Each row was made from one path, in order. Every step used is in the known rows, and no mark comes twice. Write each row's path.
Known rows:
U-S-W-H-D: [ -3.4   9.2  -8.2  16.0  17.1 -12.0 -10.8 -18.6  -8.5  -8.6  13.8  -4.8
  -3.4  -1.3   1.4  11.1 -25.6  15.5  -0.7  -0.2]
H-U-S-W: [  3.3  -1.7  20.6   3.4  35.8 -23.2  -2.2 -22.8   0.1  -7.6  16.9   8.8
   5.0 -30.7   2.6  10.1 -18.0  39.9 -16.5  -5.0]
S-W: [  4.3   7.6   6.4  -5.6 -17.1   1.6  -8.3  -2.6  -3.8   5.7  27.5  -0.5
 -20.6  -9.9 -11.0   4.8  -6.7 -35.7 -15.5 -10.1]
C-D: [ -6.6   8.1  -3.2 -18.0 -25.8   7.3   7.5   7.2   2.5 -12.1   4.7   8.1
 -13.6   7.3 -16.3  -9.6  22.6 -54.3  18.0   0.1]
C-W-H-D: [  0.4   2.6 -17.3  12.9 -17.7  18.3  12.2  13.2  -0.6 -21.1 -22.6  -9.9
  -1.6  15.1  12.6  -5.0   9.8  -4.9  -4.0   7.8]
S-U-H: [ 13.5  -4.4  14.6  21.8   7.3  -7.4  -1.7  -0.3  -8.1 -27.1  -6.1 -12.9
   9.6   6.4  -6.0  -0.9 -15.4  33.0 -20.7  -4.2]
D-C-W-H-U: [  5.6   9.0  -6.2  13.5   5.7   9.2  15.0  18.7   2.7 -23.7  -0.3   7.8
  -9.7   1.9  15.3  -2.6  19.0  33.1 -25.1  -8.3]
U-S: [  1.3   4.7  -6.4  10.1  15.2   1.2   1.0  -4.3   6.8 -18.6  12.5   5.0
   5.1   0.6  -4.2   7.4 -14.4  28.7  -4.6   0.4]
P-H: [  4.8 -12.3  10.1 -19.4  -3.3  -1.5 -11.4  15.3   6.0  29.6   6.5   7.7
  18.8   1.4   2.8  -5.1   5.2  15.5 -11.8   5.5]
D-C-W: [ -1.4   8.8 -16.7  10.9  -1.6  24.0  12.3  23.5   6.4 -15.9  -0.7   7.6
 -12.8   8.7   4.0   1.6  23.2  25.2 -25.4  -9.5]
D-S-W: [ -0.4   3.2   5.1  -6.7 -11.8  11.9  -5.5  -5.9   0.1  20.9  28.0   7.1
 -20.9  -8.3 -13.0   3.5  -9.4 -49.0  10.3 -14.3]
C-W: [  3.2   4.1 -11.7   0.8 -21.7  22.4  11.9  18.7   8.5 -19.7  -5.8   2.7
  -6.7   3.9   2.4  -3.3  13.7  -3.5 -22.0   0.3]
P-H-D-S-W: [-13.8 -20.8   7.7 -17.0  13.7  -1.8 -19.2  -5.7  -4.9  58.9  -5.6   0.1
  18.8   0.9   3.5   2.1  -3.0   6.0  13.4   5.9]
C-D-S: [-10.7   4.7  -4.9 -19.9 -22.0  13.3   7.5   2.7   5.3   1.1   8.0  14.4
 -16.7   6.7 -18.0  -9.3  18.8 -66.7  36.3  -4.5]
H-U: [  8.9  -8.3  27.4  -5.3  14.0  -4.9  11.7  -5.2   4.2  -7.6   2.3   5.7
   8.0 -20.9   2.3  -0.6   1.3   9.6  -5.3   0.2]
C-D-S-W-H: [ -6.7  13.5  -4.6 -17.5 -29.2   1.8  -2.5  -3.2  -4.4   0.4  21.1  11.5
 -29.6   2.7 -16.1  -9.3  11.4 -81.7  31.3  -9.2]
W-H-D: [  2.3   0.9  -2.3   9.5  -9.5   9.1   6.8   0.6  -7.0  -9.2 -12.1 -15.1
   1.5  16.5   5.4  -3.2  -2.7 -24.4  19.0   8.6]
P-H-D: [ -8.7 -21.4   6.6 -13.8  13.0   0.4 -10.7   4.4  -0.4  41.6 -18.1  -3.7
  29.6   7.1   6.6  -0.7   4.7  22.9   4.4  15.4]
U-S-W-C: [ -2.9  14.0 -16.3  -7.4  -4.0 -14.8 -13.5 -12.7   4.9   8.8  19.8   2.2
  -8.1 -13.5  -5.7  11.7 -19.3   3.0 -12.8  -0.6]
U-H: [ 16.5  -8.5   9.9  15.1  -6.4  -5.2  -5.0  12.9   3.3 -16.0  -6.2 -14.5
  10.3  11.9  -2.1  -0.6  -3.0  16.8  -4.6  -1.0]

Write each row's path:
[ -6.0   6.6 -16.4 -23.7 -36.7  -7.8  -1.3   1.2   5.1  14.5 -12.5  -0.4
  -7.4   3.0 -12.8  -8.8  10.3 -52.6  22.9   4.8] => W-C-D-S-U-H
[ -6.5  13.3 -21.6 -37.3 -52.9   0.0   3.3   8.3  11.4  13.3  -6.7   2.8
 -13.8   1.4 -12.6  -8.7  22.8 -72.4  17.0   9.4] => W-C-D
[  7.1  -7.1  11.5  16.1   7.2   4.7  -1.0  -3.7  -4.4  -5.1   0.1  -3.0
   1.9   4.9  -8.9  -1.4 -16.2   7.4   6.7  -9.5] => D-S-U-H
[ -2.1  -0.7  -0.3  15.0   1.1  11.0   6.9  -8.9 -12.4  -5.3 -10.4 -11.3
   0.3  14.0   2.6  -3.3 -12.6 -22.5  26.1   3.2] => W-H-D-S-U
[  4.8  14.6 -17.7  14.6  -8.8  19.6  11.8  26.3   3.8 -23.3   3.4   4.9
 -15.7  14.1  10.3  -2.8  19.8  18.7 -22.7  -8.5] => D-C-W-H
[  7.4 -20.2  28.6 -21.1  18.8 -16.8  -7.8   3.6   5.1  28.1   1.3  11.6
  28.3 -17.1  10.6  -4.8   4.0  38.1 -14.2   6.7] => P-H-U
[ -9.1  17.4 -20.7 -15.0  -9.5 -18.3 -13.0 -13.1   3.4   5.6  17.3   6.0
 -12.5 -10.7 -10.0   7.2  -8.9 -17.0  -3.3   1.0] => U-S-W-C-D
[ 13.9   4.6  13.1  11.4  17.0 -15.7   6.4  -7.3   0.1 -27.5  10.4   4.7
   7.1  -8.7  11.2  -1.6 -14.2  26.8  -0.8   1.3] => W-H-U-S
[  2.6 -18.1   6.3  20.2   9.3  -2.6  -4.3   1.5  -2.6  -3.8 -29.3 -26.2
  20.9  17.9   2.4   4.3  -3.9  24.6  11.8   8.9] => U-H-D
[-15.8  -9.0   1.3   0.7   6.8  14.6  -2.8 -17.3  -7.6  29.9  -6.4  -9.1
  -4.5   1.4  -6.7   8.3  -8.7 -33.6  28.8  -0.3] => H-D-S-W
[-17.1  -4.5 -16.9  13.6  15.9  24.1  11.3   6.9  -1.6   1.1 -28.2  -8.3
   3.1  14.8   6.9   6.6  17.3  26.1   0.1   3.9] => H-D-C-W
[ 13.5   3.9   0.6   6.4 -12.3   5.1  15.3  12.0   3.0 -31.0  -7.8   3.3
  -3.4  -4.6  15.7  -8.6   9.2   9.8 -19.7   1.8] => C-W-H-U
[  5.7  15.0  -5.8  12.3   8.0 -13.4 -11.6 -10.9  -3.8 -17.2  29.4   1.7
 -11.1  -4.6  -1.3   7.7 -24.8  10.5 -12.0  -5.6] => U-S-W-H
[-12.9 -17.3  -7.2  -5.6  20.8   5.6  -7.4  13.6   1.0  35.7 -24.0   0.0
  24.3  12.4  14.8   1.0  17.2  51.4 -10.5  10.3] => P-H-D-C-W
[ -1.0  -7.8  -0.7  33.4  26.9  -0.2   2.6  -0.1 -12.2 -23.7 -31.0 -18.0
  14.2  14.7   4.4   3.7  -4.4  63.3 -21.8  -0.4] => S-U-H-D-C-W
[  1.3   1.8  10.4  -8.5  22.6 -27.7  -5.0 -22.0   4.0   4.4  10.8   6.1
   4.6 -33.2   3.0   9.4 -16.2  27.5 -14.4   0.1] => H-U-S-W-C
[  2.8 -15.2  23.6 -14.5  37.2 -31.6 -18.5 -10.2   1.9  29.4  12.8  14.0
  27.3 -24.7  11.6   3.2 -11.4  66.4 -22.9   3.1] => P-H-U-S-W
[  3.2  10.5 -11.6  20.9  21.0   3.2  11.8  12.7   3.9 -28.4   0.6  10.6
  -4.5   0.8  17.4   1.4  10.6  60.2 -25.0  -7.8] => D-C-W-H-U-S
[-10.5  10.9 -22.5 -37.9 -49.3   5.3   3.8   5.3  11.6  25.8  -4.4   6.8
 -16.4   0.3 -14.0  -8.8  20.3 -80.7  31.8   5.9] => W-C-D-S
[ 13.7   8.5  19.1  -1.5  -7.1 -15.9  -4.5  -8.2  -9.8  -5.0  27.3   0.2
 -16.9 -18.0   2.5  -0.6 -10.6 -26.9 -14.3  -8.6] => S-W-H-U
[-16.2 -12.2   1.6  10.1  19.4  18.6   7.8 -17.7  -9.7  13.2 -18.2  -9.5
   8.2   7.1  -6.6   4.3 -11.2  -9.8  25.8   3.2] => H-D-S-U
[ -2.7 -14.5  -3.3   5.9  -4.1  -8.8 -13.4  -7.5  -2.2  25.7 -24.2 -22.7
   9.6   8.8  -0.4   6.3  -9.2  -6.3  21.2   5.5] => U-H-D-S-W-C
[ 17.7   2.1  20.2   4.0  -3.2  -7.4  10.4   1.4  -1.2 -20.9   7.1   1.1
   0.3  -8.1   9.4  -7.4  -3.1  -4.7   0.3   0.7] => W-H-U
[ -4.6   1.5   2.1  -3.1  -7.3   0.1   2.8  -2.7  -4.4 -13.4  -1.3   5.2
  -8.2  10.1 -17.0  -9.6   8.2 -32.5  25.0  -5.8] => C-D-S-U-H
